What can hang from each mark:
q_94: q_188 q_785 q_809
q_10: q_785
q_595: q_809
q_785: q_10 q_86
q_188: q_10 q_94 q_595
q_809: q_10 q_94

(in the rows, 128 means zero)
Known rows, with every way that one mark hangs from another:
{q_188 {q_595 {q_809 q_94}}}: [135 142 124 109 116 143 124  95 121 156 128 125 136 153 118 131  89 126
 120 148 133 124 123 137 177 129 128 144 121 122 110 124 116 143 159 129
 153 105 164 141 149  85 150 126 145 124 104 133 120 127  90 150 129 109
 158 141  81  86  99 115 118 177 118 110 124  63 126 123 136 135 115 138
 129 109 145 134 133 131  89 129]
{q_94 q_785 q_809}: [123 141 128 166 156 121 120 120 149 127 154 102 117 113 133 131 116 116
 131 118 117  94 128 133 172 126 143 180 134  83 125 140 106 136 130 110
 158 142 131 117 153  91 141 136 111 139 120 149 121 138 128 120 146 134
 153 110  84 126 146 113 115 139 153 126 124 184 122 134 139 125 114 120
 144 152 157 121 127 169 119 132]
{q_188 q_595}: [137 140 124 109 116 129 138 120 139 144 107 116 147 140 123 118 114 113
 124 140 134 111 125 124 143 115 120  94 105 128 134 108 107 129 148 142
 127 130 141 145 120 124 129 112 136  98 115 140 125 116 107 132 121 126
 152 137 116 116 121 120 129 139 115  96 113  98 119 139 127 121 124 134
 132 130 146 134 122 113 126 138]
{q_94 {q_785 q_86} {q_809 q_10}}: [109 145 104 121 147 111 114 119 161 137 145  69 108  92 142 139  70 107
 130 110 122 125 144 138 139 149 154 181  92  52 111 150 113 138 121 117
 166  96 139 109 113  81 148 142 114 159  99 142 112 112 109 114 137 146
 200  86  92 127 173 123  95 176 175 144 145 208 124 135 146 140 101 126
 165 131 166 102 153 151 117  96]
{q_94 {q_188 q_10 q_595} q_785 q_809}: [128 163 121 147 135 117 111 113 153 148 158  87 144 129  84 108  92 117
 136 138 127  92 103 116 190 133 126 157 133  68 115 116  64 151 164 113
 152  97 137 136 135  89 153 136 101 139 105 173 128 104 113 116 138 127
 191 101  85 144  80  84 115 188 143 129 112 195 133 161 153 158  92 126
 149 163 201 130 127 150 115 163]
{q_595 {q_809 q_10 {q_94 {q_785 q_86}}}}: [121 131 113 113 143 126 113 108 136 144 142  91  88 114 132 153  37 135
 120 125 127 150 148 145 156 175 151 180 101  66 102 148 140 146 146 115
 168  76 160 122 145  61 159 148 145 160  90 130 111 109 106 136 140 115
 175  98  79 108 141 129  92 219 168 147 175 131 139 125 164 173 112 132
 148 100 152 101 168 154  82  82]
{q_94 {q_785 q_86} q_809}: [123 157 110 140 163 110 123 127 166 130 146  84  96 106 131 137  83 108
 133 124 122 105 140 140 147 126 151 183 112  69 122 148 110 145 115 126
 160 139 131 113 133  59 140 142 122 140 113 146 119 126 100 119 135 133
 179  92 106 147 162 117 103 152 163 137 132 198 116 126 134 151  95 126
 151 136 168 109 142 177 141 107]
{q_94 q_809}: [117 135 119 137 144 120 117 107 141 138 149 123 144 121 120 126 141 121
 132 127 124 109 113 133 145 118 131 163 145  99 107 138 125 132 129 110
 143 113 123 117 142 109 131 137 115 145 129 137 129 150 126 127 137 125
 144 129 111 127 143 119 126 133 137 139 106 151 122 124 117 108 108 137
 133 133 142 125 124 144 113 135]
{q_94 q_785}: [131 133 130 150 143 127 136 139 141 115 135 111 102 124 141 136 102 118
 127 122 121 116 134 128 155 131 134 143 121 104 143 129 111 132 126 124
 140 153 140 128 132 101 135 131 126 112 116 145 122 113 129 125 136 132
 130 107 106 125 136 116 117 128 144 117 148 152 131 139 151 153 127 117
 136 145 157 108 131 148 137 124]
{q_94 {q_188 q_595} q_785}: [147 147 126 136 128 124 134 136 135 129 125 115 103 122 103 131  77 125
 131 133 121  91 122 117 149 115 128 150 123  95 120 100  72 141 159 135
 143 135 135 144 154  87 139 107 129 118 101 150 129  97 113 127 140 137
 171 109  93 128 100 104 125 168 135  96 120 141 156 160 151 166 120 123
 140 163 191 109 114 129 144 150]
{q_809 q_10 {q_94 {q_785 q_86}}}: [121 130 122 126 129 124 120 137 141 130 129  82  53 113 148 151   4 113
 128 117 124 141 140 143 137 184 153 151 100  83 123 161 129 134 131 104
 140  84 184 135 118  88 159 137 139 168  75 128 115  98 105 127 130 129
 212  80  88 114 160 125  85 206 173 135 176 147 149 126 180 153 132 119
 164 111 145  72 158 131 114  83]
{q_188 q_10 q_94}: [109 136 122 129 134 145 120 113 137 148 126 129 128 132 119 105  73 135
 133 154 145 136 124 112 166 162 113 108 124 144 119 126 119 139 149 106
 104  66 161 150 114 114 147 157 130 135 109 155 125 134 111 120 115  94
 147 121 137 135  85 125 106 157 116 142 138 128  97 127 166 118 132 139
 133 111 144 153 132 138 108 137]
{q_595 {q_809 {q_10 q_785} q_94}}: [120 120 106 102 115 132  93  87 105 142 148 102 114 130 131 138  91 150
 114 127 117 128 119 152 170 155 144 138 127  83  89 153 152 138 163  78
 164  72 160 114 138 113 159 136 134 178  94 140 128 143 128 148 147 118
 107 109  76  98 126 131 120 185 142 138 160 112 135 113 187 163 127 143
 124 105 145 134 169 142  61  98]
{q_188 q_10 {q_94 q_809}}: [102 147 117 139 137 143 108  99 150 160 144 117 145 127 105 101  81 131
 138 153 142 119  97 114 187 152 112 129 137 123  99 134 115 142 146  91
 118  59 161 140 135 110 150 154 116 161 115 161 128 161 112 117 120 101
 171 123 122 135  98 116 105 152 131 155 114 150  90 118 164 101 114 144
 137 118 144 149 135 150 100 143]
{q_785 q_10 q_86}: [121 142 114 104 140 117 114 129 127 143 121  96 112 120 152 127  80  95
 124 136 143 162 166 120 131 159 134 115 101  97 114 127 117 144 120 135
 117 113 141 116  93 103 145 114 119 131 113 119 110  97  59 128 120 140
 208 114 151 149 148 130 127 184 148 169 134 119 121 135 133 162  98 127
 155 102 107 135 154 151 162  89]
{q_94 {q_188 q_10 {q_595 q_809}} q_785}: [138 160 122 137 130 124 122 112 134 153 144  95 139 144  96 119  92 130
 127 148 130 113 133 112 194 143 130 143 122  78 126 108  74 158 175 140
 158  91 136 129 151  74 153 139 120 130 100 169 122  75 118 123 136 121
 154 117  87 139  63  93 119 208 129 121 141 166 136 160 154 194  98 120
 134 157 203 144 141 157 104 149]
{q_188 q_10}: [116 137 133 124 122 123 125 122 134 144 142 107 161 143 122 112 129 127
 129 135 135 139 116 111 148 160 118 122 132 128 139 137 125 136 143 120
 117  88 132 131  98 154 133 148 112 139 123 145 128 110 133 118 122 121
 120 122 135 143 107 114 120 152 131 163 140 154 110 137 148 135 124 125
 135 129 123 143 144 149 107 135]
{q_94 q_188 {q_809 {q_10 q_785}}}: [115 129 101 112 122 112  78  96 117 135 156  91 127  97 101 119 120 130
 134 112 112 105  88 136 118 122 141 166 127  60  72 137 115 138 154  76
 158  66 123 102 138 134 144 120 105 204 108 139 143 142 156 129 153 150
 158  95  92 136 121 121 134 147 153 137 102 198 164 140 161 146 105 152
 129 150 169 118 146 115  98 130]
{q_809 {q_10 q_785}}: [117 118 108  94 105 127 108 110 114 128 127  87 129 117 143 122 122 134
 122 112 121 130 114 146 128 145 147 107 114  99 106 146 139 121 140  93
 140  90 146 115  96 168 132 120 121 158 100 141 133 130 143 129 134 148
 107 105 108 125 153 131 129 146 142 121 131 167 134 125 174 147 131 145
 131 132 142 132 161 119 105 113]
{q_94 {q_785 q_10 q_86} q_809}: [119 149 115 146 167 116 103 121 151 138 147  70 101 107 154 130  63  86
 126 129 133 125 151 125 170 150 148 161 108  51 104 144  99 147 118 121
 146 119 141 104 113  58 156 130 107 144 113 147 108 111  73 121 138 147
 219 100 102 151 162 113 116 188 174 159 131 182 121 137 140 155  73 121
 160 128 144 128 151 188 150  95]
{q_595 q_809}: [126 132 114 119 137 131 120  96 119 141 142 132 164 124 124 136 147 138
 121 137 128 136 143 130 156 127 137 152 133 106 106 126 137 141 141 137
 152 125 113 114 147  95 136 138 132 140 136 132 124 128 119 136 136 118
 108 138 103 117 115 133 133 158 131 144 137 131 120 123 117 150 111 136
 112 121 135 155 139 156  95 125]
{q_809 {q_10 {q_785 q_86}} q_94}: [118 119 105  81 112 121 100 121 121 122 131  81  74 126 151 139  30 123
 123 123 123 140 117 153 121 163 154 131 103  90 100 161 146 131 137  83
 141  78 183 127 100 110 147 133 138 184  75 129 127 134 112 138 132 135
 170  83 110 119 150 132 107 181 158 122 153 132 145 111 192 150 130 140
 150 104 131  98 166 121 110  80]

Rows:
[146 147 120 135 141 131 111 105 113 150 134 105 128 124 110 126  84 119
 121 147 133 115 151 111 185 134 130 150 111  63 102  89  68 153 166 129
 151  95 133 125 148  55 158  94 117 117 111 148 116  78  82 135 144 135
 182 121  70 125  85 106 134 217 143 117 128 120 156 162 150 189  81 119
 131 146 181 136 140 161 139 130] | {q_94 {q_188 {q_595 q_809}} {q_785 q_10}}
[119 118 119 112 127 137 108  96 111 157 143 117 137 123 116 144  77 144
 121 133 125 148 130 142 161 168 140 161 115  97  95 146 147 135 149  98
 156  62 147 125 154 109 155 134 134 184 104 119 121 129 131 140 135 110
 140 122  83  84 123 131 115 201 141 149 159  89 145 118 151 148 120 137
 133  98 124 107 159 113  62 102] | {q_595 {q_809 q_10 q_94}}
[117 154 116 134 147 139 129 134 159 134 125  99  89 126 132 116  11 116
 132 148 146 132 142 111 180 167 121 126 109 109 131 140 111 149 136 117
 116  86 173 147 115  78 151 155 136 127  90 166 111 115  83 114 115 106
 193  93 128 151 110 117  89 182 137 135 162 162  95 126 182 146 119 130
 151 118 177 144 148 159 131 116] | {q_188 q_10 {q_94 {q_785 q_86}}}
[122 154 111 134 130 159 125  91 143 159 121 106 137 143 123 112  58 125
 120 166 147 117 143 108 230 156 113 111 106 106 123 113  85 156 174 127
 134  62 179 153 134  64 164 147 135 105  95 180 113 110  91 125 120  90
 151 120  84 109  71 112  96 190 117 109 140 122  84 139 179 142 104 137
 138 126 198 172 140 168  87 140] | {q_188 q_10 {q_94 q_785} {q_595 q_809}}
[105 135  93  88 119 110  93  93 140 141 146  75 136 102 143 124 117 115
 125 115 123 123 109 149 122 136 146 147  96  61  95 159 135 132 133  93
 165  92 146 101 105 109 141 127 119 180  98 147 129 147 119 127 138 149
 158  90 103 141 160 126 120 155 157 142 118 196 122 119 156 144 104 154
 145 121 143 129 161 146 103  97] | {q_94 {q_809 {q_10 {q_785 q_86}}}}
[103 144  99 133 153 134 113 110 157 136 129  90  74  82 127 127  32 108
 134 135 133 118 140 129 160 152 140 169  99  71  95 141 111 144 136  98
 145  76 178 131 138  54 157 143 139 157  95 151 116 148  97 110 127 119
 209  85  90 122 145 137  84 173 160 125 140 159 115 126 172 110 110 144
 156 116 181 112 140 141 116 102] | {q_188 {q_94 {q_785 q_86} {q_809 q_10}}}
[132 136 112  91 107 135 128  85 127 167 116 103 183 127 119 124 134 123
 115 128 135 128 141 136 167 138 126 117  94 103 101 113 115 135 158 148
 156  68 141 131 121 105 148 118 136 124 109 136 119 109 113 132 128 120
 128 136  81  97 123 126 122 176 123 121 125 105 122 143 132 137 110 148
 131 116 156 138 148 114  83 123] | {q_188 {q_595 {q_809 q_10}}}
[131 132 125 146 147 134 121 111 122 131 149 117  99 138 132 150  75 138
 122 138 121 129 138 136 179 142 138 172 145  89 115 140 130 146 139 112
 161 121 150 124 168  53 160 147 140 145 109 138 117 126 123 144 145 111
 141 117  79  97 117 118 112 176 146 125 162 118 130 120 154 156 119 118
 135 124 152 121 144 168  93 112] | {q_595 {q_809 {q_94 q_785}}}
[111 147 120 143 148 113  99 105 140 151 167 107 158 115  80 112 113 134
 144 142 126 117  94 111 149 130 115 167 149  83 101 125 101 145 153 104
 144  78 110 118 143 110 148 142  96 181 123 142 137 136 137 119 137 123
 175 115 125 159  86 104 127 163 138 166 107 177 146 142 137 149 106 130
 142 146 159 126 131 136  98 154] | {q_94 {q_188 q_10} q_809}
[116 155 113 106 125 158 126  83 134 177 118 120 165 149 108 101  87 130
 123 168 152 131 124 114 214 153 101 102 122 129 106 111 100 150 177 122
 125  52 172 149 123  86 162 145 147 116  99 167 120 121  92 128 111  93
 138 141  94 120  57 113 107 181 105 128 128  97  83 132 160 129 107 147
 130 106 168 181 140 143  71 145] | {q_188 q_10 q_94 {q_595 q_809}}
[142 139 133 145 124 127 130 141 128 122 135 116  54 132 100 137  18 131
 134 139 120  93 106 127 166 128 137 160 131 106 117 112  87 139 152 113
 135 107 162 153 164  73 149 110 133 133  87 139 126 113 111 142 141 123
 213 102  80 113  82 104 111 188 143  93 133  98 168 141 169 158 128 116
 145 137 171  79 119 120 132 138] | {q_809 {q_94 {q_188 q_595} q_785}}
[144 158 116 117 144 118 116 135 128 139 121  81  84 116 127 125  33  93
 127 146 136 122 156 109 149 143 140 139  85  73 112 101  68 153 146 143
 137 114 148 134 116  54 153  98 117 112  91 142 111  62  60 125 129 150
 235  95 109 151 106 111 118 221 155 117 129 139 154 166 151 201  88 120
 158 136 181 116 135 150 167 116] | {q_94 {q_188 q_595} {q_785 q_10 q_86}}
[133 144 132 147 137 118 119 138 139 126 152 102 100 127 104 120  89 133
 134 136 124 121 124 106 161 151 124 154 139  89 132 124  91 145 148 121
 133 101 112 133 143 110 145 136 105 143 111 153 125 100 135 115 137 128
 153 101 111 159  90 101 121 180 143 135 153 191 151 154 163 181 123 115
 135 167 182 115 140 146 130 155] | {q_94 {q_188 q_10} q_785}
[118 150 116 147 148 154 118 101 147 160 115 103 107 110 123 110  41 103
 125 142 140  85 127 116 216 132 125 115 101  94  98 103  68 148 152  91
 128  79 188 147 135  54 171 117 123 112  99 169 113 129  64 128 128 121
 228 118  76 109 118 113 107 186 139 105 104 106 106 139 169 103  96 133
 144 127 170 140 118 158 141 131] | {q_188 {q_94 {q_785 q_10} q_809} q_595}
[127 139 116 105 125 112  97 129 113 122 153  98  67 143 120 125  26 142
 136 149 125 129  90 131 139 153 130 142 138  94 101 150 124 149 152  96
 127  88 160 136 127 104 153 144 121 188  80 143 132 121  93 143 134 123
 186  83 129 160  97 107 113 196 137 140 140 150 150 119 178 179 128 133
 149 122 145 108 153 138 116 127] | {q_809 {q_94 {q_188 {q_10 {q_785 q_86}}}}}
[129 138 135 138 148 127 119 143 138 130 135  95  43 128 162 142   4 107
 125 136 130 134 155 122 159 165 151 147 107  88 119 139 117 141 119 107
 129 119 176 134 123  68 159 121 124 143  91 132 107 106  58 141 132 128
 228  86 107 121 144 122  99 220 173 141 163 107 138 129 167 168 113 108
 156 108 133 103 156 171 151  85] | {q_809 {q_94 {q_785 q_10 q_86}}}
[136 135 127 132 117 127 120 128 127 139 134 103  78 112  97 136  13 130
 129 125 117 105 116 129 152 160 137 156 105  78 104 112  91 136 154  98
 141  48 175 149 152  96 163 113 129 160  75 131 124 103 118 133 142 129
 221  87  65 103 107 115 101 209 156 108 147 110 180 152 193 159 134 122
 151 135 172  63 140  93 111 126] | {q_809 q_10 {q_94 {q_188 q_595} q_785}}
[130 148 107 135 135 160 133  96 142 144 111 122 121 125 118 122  61 126
 120 154 139 105 149 124 209 126 122 128 108 114 114  93  88 150 168 131
 147 108 169 148 156  41 158 126 159  92 101 170 114 124  88 136 129 108
 134 120  69  93  90 119 105 168 116  76 136  97 101 135 163 130 110 142
 120 121 200 157 120 148 107 136] | {q_188 {q_94 q_785} {q_595 q_809}}
[132 137 120 114 109 144 125  98 129 160 126  95 119 131 124 137  65 127
 115 130 128 121 135 141 188 157 135 142  99  85 113 130 112 141 165 122
 158  72 175 136 143  79 158 135 144 128  89 146 113 109 104 138 137 118
 164 115  54  83 114 120 103 208 139 110 154  93 136 138 165 150 118 134
 141 119 162 112 151 129  77 108] | {q_188 {q_595 {q_809 q_10 {q_94 q_785}}}}
[116 128  97  79 119 124  93  91 117 139 141  85 100 129 147 144  65 144
 116 134 123 147 128 159 136 157 152 145 111  73  91 163 155 143 154  99
 162  72 163 113 129  83 148 139 146 182  86 134 123 125 109 146 139 123
 148  98  88 109 139 132 112 200 150 138 160 133 134 109 167 178 112 148
 140  96 142 124 176 150  68  79] | {q_595 {q_809 {q_10 {q_785 q_86}} q_94}}
[130 154 125 131 124 142 127 105 145 166 139  87 141 166 127 120  76 134
 118 151 138 121 127 123 225 164 121 126 124 104 129 132  99 151 175 127
 150  72 178 147 139  87 162 150 125 122  98 163 115 109  97 136 127 101
 151 113  75 108  87  93 104 207 131 130 155 122 108 133 173 168 110 124
 145 120 163 143 148 169  76 128] | {q_188 q_10 {q_595 {q_809 {q_94 q_785}}}}
[119 135 100  95 116 156 124  75 125 172 107 129 153 118 106 120  73 127
 116 150 143 127 134 132 186 143 117 111  95 118  86 100 114 140 169 126
 135  53 175 147 136  86 159 133 157 123  96 146 120 127 102 131 122  99
 159 133  72  87 100 136 112 177 118 104 128  78 113 131 163 120 115 155
 123 104 177 145 133 107  80 123] | {q_188 q_94 {q_595 {q_809 q_10}}}
[125 129 126 123 122 122  97 123 107 118 157 112  79 144 116 120  56 153
 135 143 121 122  85 129 148 151 128 140 150 109 104 139 121 139 163  79
 124  83 151 136 141 123 146 142 115 175  92 147 138 129 131 142 141 117
 164  88 119 138  71 106 124 178 131 132 131 141 156 127 185 173 139 127
 134 133 146 116 149 127 102 141] | {q_809 {q_94 {q_188 {q_10 q_785}}}}
[132 140 123 172 160 114 111 123 143 123 160 110  95  99  91 133  98 124
 141 127 111  91 109 121 155 113 136 205 145  64 102 126  91 145 140 111
 163 110 114 117 170  78 139 133 109 164 121 150 130 131 136 121 153 133
 184 104  89 145 105 108 122 146 149 119 110 187 157 144 139 150 101 126
 136 162 184 104 121 148 130 147] | {q_94 q_188 q_785 q_809}
[131 141 115 127 153 129 119 120 134 132 145 102  84 129 143 150  51 131
 122 143 126 144 148 141 176 148 149 189 127  82 117 148 140 150 136 128
 162 132 143 124 162  38 151 151 144 155 104 138 113 118  89 141 138 116
 159 104  98 111 130 122 101 198 148 127 169 122 130 121 145 175 109 121
 140 109 154 123 151 171 100  98] | {q_595 {q_809 {q_94 {q_785 q_86}}}}
[120 150 106  94 103 157 114 101 134 149 114 101 127 149 125  92  77 124
 121 162 144 104  94 119 194 140 102  65 115 137 116 124  96 141 171  96
 109  77 195 157 100 119 153 130 130 110  84 187 126 135  94 132 115 111
 139 111 115 125  80 112 115 153 104  94 113 131  84 122 202 114 122 149
 130 123 172 190 138 144 109 143] | {q_188 {q_10 q_785} q_94 q_595}
[114 138  86  90 132 104  86  95 125 141 155  74 118  94 119 126  87 126
 137 123 116 118 101 139 107 120 145 173 113  45  72 147 115 140 149  95
 159  91 128 103 135 102 141 125 114 207  96 140 137 132 129 126 145 146
 178  87 108 155 124 124 127 171 163 143 102 209 162 137 159 158 104 153
 142 137 177 109 147 128 112 120] | {q_94 q_188 {q_809 {q_10 {q_785 q_86}}}}
